(in the rows, 128 means zero)
Known rows, with every step that occurs:
C/S/J/H: [107 146 147  84 145  93  84 137 131  92 174 130 128 162 142 113 139 186
 116 134 132 144]
Z/T/K: [118 109 128 146 170 163 141 154  94 125 140 157 156 139 118 104 129 147
 196 143 198 118]
C/S: [106 128 126  86 118 122  90 142 125 118 132 127 113 119 109 105 120 150
 112 132 101 153]
J/S/Y/H: [143 141  86 128 136 132 177 141  72 152 126 131 125 182 113  96 121  92
 111 174 145  98]
Y/H: [161 134 131 134 111 119 151 107 119 141 114  93 142 122 106 114 119 109
 131 165 119 121]
K/S: [ 94 134 107  96 155 126 142 135 100 115 141 152 117 133 140  90 141 140
 102 128 123 119]
H/J/S/C/T/K: [ 72 170  58 138 159 172  96 153 101  69 145 168 127 127  83 119 166 129
 206 139 154 154]
J/S: [130 141  97 121 132 126 157 128 127 126 157 141 129 153 129 135 135 121
 122 123 137 119]
Y/H/J: [158 147 121 150 119 136 109 136 115 132 109 106 121 138  83 132 116 115
 136 157 128 132]
Y/H/J/S/C/T: [109 178  64 140 109 132 125 128 110 102 146 126 133 140  75 137 154 111
 168 155 111 139]
J/S/C: [115 139  84 109  92 131 123 108 112  90 149 128 123 144 114 139 125 121
 133 107 136 122]
H/J/S/C: [113 152  75 126 101 147  79 140 109  82 144 140 104 159  91 157 125 124
 141  98 142 134]
C/T/K/S/Y/H: [ 68 150  83 117 216 150 175 163  36 127 108 170 134 129 112  12 167 117
 159 223 144 119]
H/J/S: [128 151  83 138 138 143 115 159 126 119 153 153 112 168 106 154 135 122
 125 114 145 129]
H/Y: [111 128 143 126 142 130 138 103 147 128 142 102 121 114 152 105 151 127
 121 120 143 108]
J/H: [115 143 140 137 136 120 108 103 122 108 118 140 124 149 150 126 142 149
 152 131 157 126]
K/S/Y/H/J: [105 144  84 122 170 151 116 182  43 133 106 153  89 177  97  71 123 117
  94 172 135 113]
K/S/Y/H: [106 132  96 106 160 130 157 151  46 141 112 141 111 160 118  52 123 113
  91 182 130  98]
T/C: [156 137 131 140 121 126 143 111 111 125 118 118 154 140  97 152 131 134
 132 161 144 125]
S/C/T/Z: [ 64 142 108 167 112 128  88  85 100  84 154 148 157 100 110 118 176 149
 193 134 106 145]
Z/T/C/S: [133 119 128 115 121 128 125 148  98 133 156 139 158 161  83 144 120 175
 141 156 153 133]
S/C: [114 127 116 117  88 134  97 107 112  93 119 114 117 121 115 130 118 131
 140 112 125 129]
Y/H/J/S: [160 159  88 143 122 133 137 137 115 130 141 118 125 162  83 140 125 106
 129 153 137 124]
T/K: [123 124 126 129 161 156 123 131 106 107 110 136 136 107 113  92 130 130
 168 150 161 134]
Y/H/J/S/C: [145 158  75 130  86 138 102 118  99  93 130 105 115 156  70 145 114 108
 143 136 134 124]
C/T/K/S/J: [ 67 152 102 103 232 123 172 172 101  97 192 170 160 119 137  60 189 159
 151 169 139 133]
S/Y/H: [140 130 116 137 133 133 147 142  73 154  97 117 121 157 108  89 113 103
 116 181 135 109]

Rows:
[ 77 143 121 179 148 123 122 105 113 121 163 165 166 109 124 116 186 148
 180 151 111 142]	C/T/Z
[ 70 110  94 107 159 164 120 143  47  72 144 168 138 134 114  68 130 160
 184 127 190 114]	Z/T/K/S/C
[110 118 116 119 141 143 122 183  53 145 142 165 140 195  89 118 114 167
 127 173 170 124]	Z/T/C/S/Y
[110 145 160 122 168 101 130  99 153  96 183 103 134 155 185 111 174 164
 123 122 175 106]	S/J/H/Y
[ 73 158  72 124 151 153 140 123 100  77 149 156 147 108 105  98 170 124
 204 149 151 142]	J/S/C/T/K
[139 155 149  95 136  94 101 123 116  88 166 119 154 171 112 138 145 194
 119 167 148 143]	T/C/S/J/H
[ 95 140 154 132 149 121 117  77 141 104 131 112 118 138 178 101 167 146
 141 125 171 113]	J/H/Y
[122 133 134  77 135 101 104 163 140 110 184 119 131 138 117 115 127 167
  92 131 103 142]	C/S/J
[117 144 106 107 128 148  65 185  75 137  99 130  84 161  69  86 100 125
 104 175 116 142]	C/S/Y/H/J
[ 75 127  92  99 177 140 138 171  57 128 126 175  94 169 141  66 133 132
  87 141 141 109]	K/S/Y
[138 138 131  97 108 121 110 125 110 114 125 116 136 129  78 130 123 157
 115 164 117 150]	T/C/S
[100 142  81 121 201 176 111 184  23 115  89 163  96 156  83  35 126 119
 136 195 171 116]	T/K/S/Y/H/J
[ 72 143 100 129 146 154 112 121 100  79 121 142 144  87 106  90 160 133
 211 151 138 151]	S/C/T/K
[ 67 124  91 103 210 167 132 176  33 108 106 184 105 146 129  30 137 130
 127 167 175 115]	T/K/S/Y
[ 86 129 125 115 227 129 149 160  69  80 195 182 163 184 161  74 165 197
 174 148 226 107]	Z/T/K/S/J/H
[147 151 106 121 125 144  83 171  56 133  91 121 112 174  40 110 103 136
 105 208 129 139]	T/C/S/Y/H/J
[ 77 127  92  87 149 159 103 121  62  58 113 146 116 105 113  57 133 143
 154 133 155 127]	T/K/S/C
[ 86 111 105 117 199 160 156 163  63 111 152 183 147 142 128  67 140 157
 170 142 192 112]	Z/T/K/S
[107 148  72 139 162 159 110 195  83 129 137 179  91 201 108 129 130 115
 112 128 161 119]	H/J/S/Y
[ 77 146 105 127 114 125 119 119 125 100 136 135 138 106 120 125 158 133
 167 131 105 144]	S/C/T
[108 136 113  87 175 103 155 158 113 110 197 142 136 151 147 101 148 158
  82 128 125 111]	K/S/J
[ 66 168  65 173 121 144  73 118  96  75 179 175 139 140  89 146 175 144
 188 122 124 145]	H/J/S/C/T/Z
